Each row was made from one path, in order. Every step used is in the known rows, and no mark comes twice. Write each row's path.
Known rows
folor-koli: [ 0.205  0.734  0.768 -3.073  0.701  1.524  0.389 -2.485  2.204 -0.018
 -1.187 -0.181 -1.064 -0.519 -0.057  0.187 -1.503 -1.298  0.771  0.360
 -0.301  0.531]
vekego-kole-koli-lusom: [ 0.469 -1.996 -3.492  0.606  0.844  0.489 -2.102 -2.021  1.592  1.011
 -0.444  0.352 -2.109 -1.676  0.204  0.290 -5.829  2.221  2.393  0.100
 -0.872 -0.044]
kole-koli-lusom-nareka: [-0.223 -1.411 -3.526 -1.277  1.756  0.615  0.280  2.099  2.722  0.242
 -0.043  0.145  0.692 -0.746  1.357 -0.221 -5.503  0.778  0.300  0.020
 -0.389 -1.146]
nareka-lusom-sapa-zile: [ 0.701 -0.966 -4.044 -1.166  1.703 -1.860  0.860  7.843  1.375 -0.060
 -0.562 -0.550  0.255 -1.278 -0.574 -0.192 -0.737  0.853  1.163 -0.503
 -0.711  0.832]
potod-zile-sapa: [ 0.522 -1.194 -1.692 -2.626  0.590 -1.135 -1.271  8.118 -3.639  0.977
 -0.359 -0.067  0.155 -0.893 -0.261  0.803  1.433  0.077 -2.084 -0.033
  1.110 -0.040]
potod-zile-sapa-lusom-koli: [ 1.034 -1.059 -4.785 -4.345  2.286 -1.980 -1.126  3.667  0.308 -0.041
 -2.160 -0.966  0.436 -1.230  0.339  0.436  0.019 -2.148  0.395 -0.369
  0.170  1.151]
nareka-kole-koli: [-0.518 -1.266  0.426  0.636 -1.007 -0.412 -2.109  3.269  2.157  0.421
 -1.673  0.355 -1.891 -0.501  0.004  0.495 -5.699  1.538  0.479  0.816
 -1.016  0.560]
kole-vekego: [ 0.616 -0.502 -1.702  0.884  1.359  0.876 -1.090  0.245  2.205  0.745
 -1.374  0.641 -1.335  0.286 -0.695 -0.081 -2.457 -1.025 -1.057  0.752
 -0.809 -0.872]
nareka-lusom-sapa: [-0.013 -0.303 -2.756 -1.178  1.560  0.546  0.144  6.858 -1.163 -1.002
 -0.363  0.061  0.220 -1.006 -0.990 -0.450 -2.199  1.622  2.946  0.148
 -1.040  0.921]
koli-lusom-sapa-folor: [ 0.629 -0.558 -2.106  0.311  1.635  0.343 -0.432  1.107  1.534 -3.978
 -1.321 -0.870  0.930 -0.763 -1.185  0.045 -4.278  3.809  1.971 -0.751
 -1.284  0.958]
folor-sapa-lusom-nareka-kole-koli: [-0.455 -1.508 -1.727 -0.546  1.138  0.448 -1.112  5.965  4.237  0.114
 -2.957  0.003 -0.300 -0.452  0.572 -0.113 -7.339  1.570  1.692  1.190
 -1.211  0.830]
koli-lusom-sapa: [ 0.407 -0.901 -3.810 -1.525  1.986  0.422  0.185  1.437 -1.816 -0.870
 -0.224 -0.234  0.386 -1.091 -1.407 -0.009 -2.331  2.292  2.280 -0.258
 -1.132  0.489]
folor-koli-lusom: [ 0.524 -0.683 -2.583 -2.511  0.761  2.649  0.132 -4.743  1.424 -0.760
 -0.083 -0.063 -1.225 -1.543 -0.579 -0.115 -2.488  0.303  1.362 -0.042
 -0.922  0.420]
sapa-lusom-nareka: [-0.093 -0.722 -3.588 -1.041  2.246 -0.693  0.460  2.865  3.242 -0.476
 -0.950 -0.630  2.060  0.263  1.388 -0.976 -2.007  0.044  0.156 -0.044
  0.182 -0.356]
sapa-folor: [ 0.312  0.146  0.928  1.490  0.055 -0.057 -0.526  0.002  3.011 -3.274
 -1.173 -0.678  0.634  0.088 -0.086  0.075 -2.411  1.978  0.206 -0.553
 -0.326  0.587]
zile-sapa-folor-koli-lusom: [ 0.686 -1.378 -2.224 -2.057  1.385  2.359 -0.393 -2.641  2.244 -2.563
 -0.661 -0.420 -0.581 -1.884 -1.076  0.284 -3.600  1.664  1.161 -0.451
 -0.675  1.011]
vekego-kole-nareka-lusom-sapa: [-0.242 -0.899 -2.230  0.149  2.452  0.560 -0.663  7.404 -0.955  0.636
 -0.346  0.331  0.084 -1.180  0.291 -0.391 -3.615  3.059  3.020  0.434
 -0.650  0.425]
nareka-kole-vekego: [ 0.043 -1.098 -1.207  2.106  0.862  0.328 -2.795  2.393  1.244  0.581
 -1.833  0.811 -1.671  0.204 -1.153 -0.212 -2.930  1.123 -0.633  0.929
 -0.918 -0.507]
potod-zile: [ 0.754  0.398 -1.623 -1.949 -0.848 -0.670 -1.036  4.813 -2.010  0.501
 -0.856 -0.340 -0.275 -0.095  0.828  0.101  0.804 -0.277 -1.830  0.075
  0.340 -0.578]
nareka-kole-koli-lusom-sapa-zile: [ 0.705 -2.151 -4.671 -0.949  1.413 -2.201 -0.380  5.461  1.805  0.240
 -1.369 -0.574 -0.646 -1.612 -0.926  0.373 -3.757  2.431  0.885 -0.360
 -1.299  0.799]
potod-zile-sapa-folor-koli: [ 0.783  0.066  0.464 -3.588  1.118  0.674 -0.840  2.677  2.195 -2.092
 -2.394 -0.794 -0.434 -1.005 -0.273  0.729 -2.476  0.391 -0.404 -0.132
  0.142  0.952]
zile-sapa-lusom-koli-kole: [ 0.521 -1.100 -5.252 -1.118  3.595 -2.341 -0.690  0.331  0.826  0.640
 -0.160 -0.105 -0.041 -1.699 -0.782  0.514 -0.860  1.416  0.852 -0.113
  0.904  0.040]

Write each row's path
[-0.606 -2.515 -2.091 -0.608  1.078 -1.167 -1.991  7.270  3.126  0.390
 -2.126  0.062 -0.355 -0.758  0.441  0.255 -6.610  1.675  0.318  0.746
 -0.454  0.543] => zile-sapa-lusom-nareka-kole-koli
[ 0.548 -2.205 -3.656 -1.045  1.325 -0.557 -0.601  2.433  1.134 -0.698
 -1.017 -0.533  0.398 -0.888 -0.829 -0.137 -0.398  0.097  0.140  0.063
  0.028  1.425] => zile-sapa-lusom
[ 0.081 -0.488 -1.680  1.708  2.037  0.626 -0.123  5.476  2.455 -3.160
 -0.652 -0.226  0.732 -1.128 -0.450 -0.193 -5.324  5.026  1.513 -0.068
 -0.753  0.521] => koli-kole-nareka-lusom-sapa-folor
[-1.178 -0.699 -0.119  0.824  1.079 -1.253 -1.643  5.703 -0.458  0.151
 -0.471  0.180  1.179  0.244  0.677 -0.469 -1.462  2.750  0.267  0.095
  0.453 -0.599] => lusom-nareka-kole
[ 0.069 -0.035 -4.082 -0.161  2.542 -0.985 -0.452  1.277  0.421  0.513
  0.954  0.521 -0.666 -1.825 -0.249  0.084 -1.308  1.645  1.766 -0.050
  0.552 -0.471] => nareka-lusom-koli-kole
[ 0.010 -1.672 -3.137 -0.294  2.975 -0.514  0.176  1.561  1.528  1.529
  0.345  0.225  0.372 -1.465  0.775  0.490 -2.436  1.611 -1.239  0.426
  0.807 -0.445] => zile-sapa-lusom-koli-kole-nareka
[ 0.441 -1.330 -3.831 -1.888  1.592  0.599 -0.087  2.061  0.164 -0.511
 -1.000 -0.103 -0.623 -1.361 -1.091  0.381 -5.739  1.937  2.326  0.166
 -1.703  0.607] => kole-koli-lusom-sapa
[ 0.271 -0.120 -1.206  0.548  1.267  0.446 -0.430  5.425  2.035 -4.053
 -1.455 -0.650  0.799 -0.748 -0.822 -0.297 -4.133  3.243  2.560 -0.427
 -1.174  1.318] => nareka-lusom-sapa-folor
[-0.440 -1.260 -1.157  2.062  0.776  1.569 -1.202  4.439  0.726  1.156
  0.656  0.798 -0.786 -1.265  1.594 -0.749 -2.882  2.203  1.657  0.504
 -0.030 -0.082] => vekego-kole-nareka-lusom
[ 0.858 -0.262 -3.970  0.427  3.696  1.433 -1.225  2.069  4.397 -0.872
 -1.892  0.675 -2.045 -1.188 -1.833 -0.086 -6.331  2.579  1.059  0.938
 -1.059 -0.601] => nareka-lusom-sapa-folor-koli-kole-vekego
[-0.263 -0.396 -1.230  0.308  2.174 -0.195  0.535 -0.105  1.199  1.849
  0.809  0.503  0.075 -0.948  1.295  0.484 -2.324  1.541 -1.230  0.420
  0.696 -1.189] => lusom-koli-kole-nareka
[-0.497 -1.127 -2.329  1.958  0.560  2.125  0.276  4.107  1.204  0.470
  1.780  1.047 -0.553 -1.579  0.743 -0.668 -2.908  2.721  0.002  0.719
  0.020 -0.555] => koli-kole-nareka-lusom
[-0.130 -1.709 -3.918 -1.737  3.066 -1.084  0.170  5.632  1.943 -0.083
 -0.726 -0.495  2.306 -0.238  0.822 -0.504 -1.454  0.281 -0.223 -0.107
  0.748 -0.112] => zile-sapa-lusom-nareka
[ 0.250  0.144  0.137 -1.432  2.632  1.652 -0.842  2.243  3.890 -1.807
 -2.408 -0.475 -0.648 -1.251  0.338 -0.017 -5.984  2.822  3.078  0.186
 -0.844  1.168] => vekego-kole-nareka-lusom-sapa-folor-koli
[-0.149 -0.366 -1.800 -1.801  1.326  0.906  0.213  2.724  1.505  0.260
 -0.119  0.194  0.033 -1.359  1.558 -0.129 -2.052 -1.472  1.328  0.047
 -0.464  0.427] => kole-nareka-lusom-koli
[ 0.759 -0.610 -3.004 -0.997  1.432  1.964  0.841  0.409  2.863 -1.203
 -2.370 -0.651  0.546 -0.380 -0.616 -0.694 -1.588 -0.136  2.394  0.741
 -1.139  1.871] => folor-sapa-lusom
[ 0.145 -0.916 -0.351  0.781  0.822 -1.269 -2.415  1.173  2.391  2.161
 -1.589  0.343 -2.191 -0.649  0.883  0.675 -5.740  1.234  1.990  0.528
 -0.256 -0.035] => vekego-kole-koli
[-0.333 -1.645 -2.338 -1.569  1.781 -0.206 -2.545  7.244 -0.042 -1.466
 -1.388 -0.307  0.757 -1.166  0.214 -0.104 -3.428  3.922  0.041 -0.229
  0.299 -0.091] => potod-zile-sapa-folor-koli-lusom-nareka-kole
[ 0.534 -1.464 -3.746  0.050  2.569 -2.082 -0.063  8.334  1.447  1.424
 -0.583 -0.309  0.061 -1.438  0.503 -0.154 -1.910  2.254  1.417 -0.291
 -0.285  0.386] => vekego-kole-nareka-lusom-sapa-zile
[ 0.807 -0.627 -2.952 -1.433  1.893 -2.882  1.001  5.419  1.078  0.486
 -0.954 -0.826  0.619 -0.615 -0.550  0.310 -0.024  0.550  0.114 -0.596
 -0.377  0.460] => lusom-sapa-zile
[ 1.066 -0.759 -5.726  0.451  3.650 -0.786 -1.472 -1.283  3.698  0.990
 -1.650  0.500 -1.537 -0.719 -0.952  0.032 -3.506  0.124 -0.112  0.682
 -0.419 -1.021] => sapa-lusom-koli-kole-vekego
[-0.260 -1.462 -1.688  0.611  1.568  2.590  0.010  5.043  2.773 -0.969
  0.751  0.666 -0.588 -2.171  0.196 -0.175 -4.533  3.223  0.149  0.582
  0.114  0.216] => zile-sapa-folor-koli-kole-nareka-lusom
[-0.197 -1.544 -3.693 -0.392  2.663 -0.296 -1.043  2.158  2.275  1.240
 -0.279  0.221  0.297 -0.888  1.664 -0.158 -5.813  1.914  1.578 -0.055
  0.018 -1.314] => vekego-kole-koli-lusom-nareka
[-0.564 -1.720 -1.840  0.000  0.425 -0.830 -1.796  4.979  4.138  0.141
 -2.325 -0.024 -0.577 -0.357  0.879 -0.121 -6.972  1.542  0.554  0.807
 -0.908  0.316] => sapa-lusom-nareka-kole-koli
[ 1.033 -1.441 -4.912 -1.427  2.040 -1.922  0.845  3.587  0.849  0.005
 -0.408 -0.764  0.387 -1.350 -0.917  0.149 -0.809  1.397  0.596 -0.785
 -0.758  0.454] => koli-lusom-sapa-zile
[ 0.661 -0.913 -2.118 -0.050  1.310  0.410 -0.604  1.631  3.098 -3.679
 -1.965 -0.787  0.149 -1.031 -0.961  0.375 -6.952  3.460  2.066 -0.412
 -1.747  1.056] => kole-koli-lusom-sapa-folor
[-0.047 -2.308 -2.790  0.488 -0.645  1.187 -1.840 -0.407  1.366 -0.394
 -0.513  0.365 -1.885 -1.565 -0.551  0.145 -5.905  2.413  1.170  0.323
 -1.473  0.459] => nareka-kole-koli-lusom
[ 0.124 -0.593 -0.840  1.804  2.197  0.229 -1.290  5.831  2.089 -2.565
 -1.491 -0.423  0.605 -0.886  0.207 -0.244 -5.340  4.658  2.830 -0.235
 -0.785  0.889] => vekego-kole-nareka-lusom-sapa-folor
[-0.075 -0.110 -0.300 -0.031  2.562  1.085  0.719  0.740  2.951 -0.193
 -0.444  0.089 -0.057 -0.993  0.376  0.405 -5.165  3.745 -0.579  0.631
  0.022 -0.494] => lusom-sapa-folor-koli-kole-nareka
[ 1.153 -0.535 -5.526 -0.065  4.398  0.513 -0.828 -0.261  3.727  1.004
 -2.303  0.516 -1.231 -0.833 -1.278  0.031 -3.852  0.099  1.080  1.108
 -0.758 -0.496] => folor-sapa-lusom-koli-kole-vekego
